Each row was made from one path, in order. Every step used is in the known rows, and no mark comes twice. Write each row's path.
Known rows
pumo -> nuli -> kanuvum -> ragop: [ 4.931  0.520  1.748  8.751 -2.895 -0.983 -3.399  2.225  2.184  0.172
  1.435 -0.425 -2.636  1.121  4.784  0.657 -1.678  2.471 -1.527 -1.728]
kanuvum -> ragop -> pumo -> nuli: [ 0.238 -1.002  1.182  8.851 -2.643  0.687  1.522  1.519 -0.167  2.157
  1.422  3.266 -2.012  0.461  4.487 -0.466  3.354  2.540 -1.594  0.377]
vudad -> pumo -> ragop: [-0.260 -1.245 -0.322  5.505 -4.571 -3.265  0.622  0.645 -0.950 -1.453
  4.266  1.456 -0.777  0.858  2.282  0.872  6.476  1.515  1.776  1.100]
pumo -> vudad: [ 3.039  0.358 -2.637  6.458 -1.268  1.013 -0.199  1.332  1.800  1.672
  4.796  2.326 -4.322  2.956  3.596 -1.088  4.765 -2.774  1.958  3.354]
nuli -> pumo -> vudad -> kanuvum -> mifif: [ 5.513 -4.813 -3.515  4.980  1.102 -0.320 -2.074  2.446  0.916  0.769
  1.555  1.535 -1.700  2.461  3.290  3.930  1.263 -0.516  2.479  6.572]
pumo -> nuli -> kanuvum: [ 7.477  0.520  0.753  6.889 -1.795 -0.558 -2.934  1.032  3.244  2.049
  0.570 -1.591 -2.828  1.171  5.324 -0.161  0.197  1.808  0.922  1.888]
nuli -> pumo -> ragop -> kanuvum -> mifif: [ 2.602 -5.435 -0.150  4.214 -0.342 -3.603  0.893  1.851 -2.051 -1.628
  3.083 -0.767 -1.036  0.981  0.971  0.542  3.275  0.597 -0.606  1.918]
mifif -> kanuvum -> vudad -> pumo -> ragop: [ 0.304  0.215  0.146  3.839 -4.067 -2.653 -2.668  2.203  0.661 -2.213
  2.858  1.386 -1.574  0.898  1.685  4.181  3.034  0.939  1.824 -0.356]
mifif -> kanuvum -> ragop: [ 3.343 -0.357  1.867  5.994 -3.593 -2.297 -1.972  1.917 -0.169  0.211
  5.978  3.323 -3.546  2.387  2.401  4.163  4.182  1.352 -0.262 -3.326]
pumo -> vudad -> kanuvum: [ 6.174 -1.830 -3.161  5.829 -0.575  0.530 -1.840  0.517  0.742  1.876
  3.922  2.671 -4.328  3.077  3.753  0.498  4.055 -0.791  3.014  4.437]
ragop -> kanuvum: [ 5.560 -1.842  0.599  4.936 -1.972 -1.592 -0.124 -1.672  0.580  3.036
  4.796  0.706 -3.847  2.572  3.110 -1.422  6.168 -0.474  0.546  1.377]
ragop -> pumo -> vudad: [ 0.562 -2.284 -2.772  6.423 -1.673  2.466  1.250  0.551 -0.520  3.323
  1.568  3.008 -3.462  1.543  3.265 -1.424  6.203 -1.711  1.983  4.504]
kanuvum -> ragop: [ 1.799 -0.139  1.233  7.951 -3.474 -0.659 -0.444  1.158  0.688 -1.653
  7.562  3.256 -2.779  3.062  2.886  0.881  4.970  0.030 -1.297 -1.487]
ragop -> kanuvum -> vudad: [ 4.019 -0.038  0.625  5.297 -1.888  0.853 -2.849 -0.848  2.507  0.747
  4.770  0.441 -4.099  3.272  3.445 -0.660  3.215 -3.092 -1.208  1.269]
mifif -> kanuvum -> vudad -> pumo: [ 3.054  0.891  0.764  3.712 -4.064 -1.632 -4.104  0.642  3.231  0.951
  2.800  1.967 -1.532  1.780  3.131  6.206  3.863 -0.318  2.700  1.338]
ragop -> kanuvum -> vudad -> pumo -> nuli: [ 3.638  1.156  0.042  5.340 -2.531 -1.077 -3.218 -0.689  4.149  3.636
 -0.922 -0.894 -1.237  1.804  5.094  0.054  1.092 -0.145 -0.353  3.124]
mifif -> kanuvum -> ragop -> pumo -> nuli: [ 2.214 -1.432  1.368  6.809 -2.458 -1.361  0.347  1.847 -0.803  3.172
 -0.500  3.434 -2.157  0.081  3.396  3.152  2.553  3.888 -0.255 -1.239]
nuli -> pumo -> ragop -> kanuvum: [ 3.441 -4.906  0.327  4.520 -1.914 -4.787 -0.269  0.147 -0.823 -0.080
  2.070  0.292 -2.830  0.511  1.509 -1.915  4.332  1.725 -0.332 -1.151]
kanuvum -> vudad: [ 2.548  1.682  0.665  6.308 -2.338  1.832 -2.564  0.890  4.271 -1.607
  7.066  2.519 -3.432  3.563  3.865  0.648  3.231 -3.455 -0.511  2.119]

Write each row's path
[ 3.099 -1.158  0.008  6.753 -1.896  0.772  1.918  0.051  1.152  3.749
  0.756  2.142 -1.987 -0.020  4.671 -1.057  4.627  1.416  0.640  4.183]
ragop -> pumo -> nuli
[ 2.720 -2.897  0.984  7.991 -1.979 -0.779  0.426  0.136 -1.274  2.422
 -0.434  2.767 -2.077  0.645  4.662  0.998  2.086  4.746 -0.678  1.100]
vudad -> kanuvum -> ragop -> pumo -> nuli
[-2.245 -2.300 -1.622  8.145 -2.623  2.430  0.781  1.840 -1.285  1.450
  1.590  4.031 -3.337  1.512  2.784 -0.987  4.451 -0.768 -0.159  0.324]
kanuvum -> ragop -> pumo -> vudad
[ 5.856  2.266  0.815  7.128 -1.700  1.278 -5.715  2.208  5.788 -0.353
  0.365 -1.369 -3.065  1.769  5.630  0.227 -3.201 -0.745 -0.968  2.297]
pumo -> nuli -> kanuvum -> vudad
[ 2.866 -0.784  2.260  7.906 -4.209 -1.136 -3.728  1.134  0.968 -1.211
  4.156  0.659 -3.045  1.849  3.099  1.864  1.480  1.203 -0.536 -3.160]
nuli -> kanuvum -> ragop
[ 0.030 -3.633  2.126  7.552 -4.399 -0.135 -2.434  0.626 -1.330  0.913
  0.568  1.468 -2.531  0.210  2.778  1.817  2.690  2.138 -0.215 -2.753]
nuli -> kanuvum -> ragop -> pumo
[ 4.374 -2.067  1.004  6.614 -2.624  0.094 -1.453  0.114  1.234  3.670
 -2.575 -0.898 -2.184 -0.939  5.009 -0.160  1.368  2.864  1.056  2.463]
ragop -> pumo -> nuli -> kanuvum
[ 3.419 -4.249 -1.905  7.078 -0.905 -1.560 -3.465  2.180  0.695  0.549
  1.264  3.210 -2.958  2.298  3.388  1.938  1.224  2.082  0.097 -0.186]
nuli -> pumo -> vudad -> kanuvum -> ragop
[ 1.974 -3.224  0.388  4.756 -1.474 -2.230 -2.947  1.446  0.980 -2.335
  1.967  0.016 -3.065  1.269  1.658 -1.653  1.274 -0.597 -1.973 -1.534]
nuli -> pumo -> ragop -> kanuvum -> vudad
[ 1.383 -4.349  1.439  7.101 -3.263 -0.465 -0.400 -0.481 -2.799  1.073
  3.133  4.077 -2.497  1.161  3.070  2.517  5.358  3.425  0.300 -0.475]
vudad -> kanuvum -> ragop -> pumo
[ 4.890  1.560  1.038  4.403 -2.222 -0.100 -3.321  1.682  2.918 -0.559
  5.473  2.092 -3.930  2.774  2.978  4.427  3.083 -1.953  1.107  0.643]
mifif -> kanuvum -> vudad
[ 1.911 -3.530 -0.012  6.048 -1.959 -3.149  0.471  2.047  0.511 -2.635
  4.475  1.725 -2.209  0.907  2.146 -0.496  4.826  1.722  0.414  0.199]
nuli -> pumo -> ragop
[ 0.811  1.223  0.248  5.587 -4.227  0.350 -3.055 -0.189  3.864 -0.474
  4.470  2.277 -0.794  2.840  3.883  2.762  4.455 -1.638  1.166  2.660]
kanuvum -> vudad -> pumo
[ 2.350  0.243  1.356  5.612 -4.717 -0.577 -6.540  0.154  4.178 -0.295
  0.827 -0.950 -1.277  1.648  4.059  3.618  0.798 -0.553  1.640  1.583]
nuli -> kanuvum -> vudad -> pumo
[ 1.351 -0.562 -0.082  5.489 -1.941 -0.405 -1.500  0.674  0.148 -2.547
  4.618  0.009 -3.990  2.169  1.704 -2.647  2.453 -2.440 -1.819 -0.798]
pumo -> ragop -> kanuvum -> vudad
[ 4.479  2.455  0.598  4.842 -2.923 -1.490 -4.072  1.689  4.662  2.218
  0.044  0.918 -1.075  1.474  4.595  4.952  0.858  1.221  1.831  2.641]
mifif -> kanuvum -> vudad -> pumo -> nuli
[ 2.522  0.515  1.433  8.023 -4.959 -2.662 -3.894  1.430  2.286  1.600
 -1.935 -0.685 -0.247  0.290  4.982  2.493 -0.979  4.194  0.098 -0.796]
vudad -> pumo -> nuli -> kanuvum -> ragop
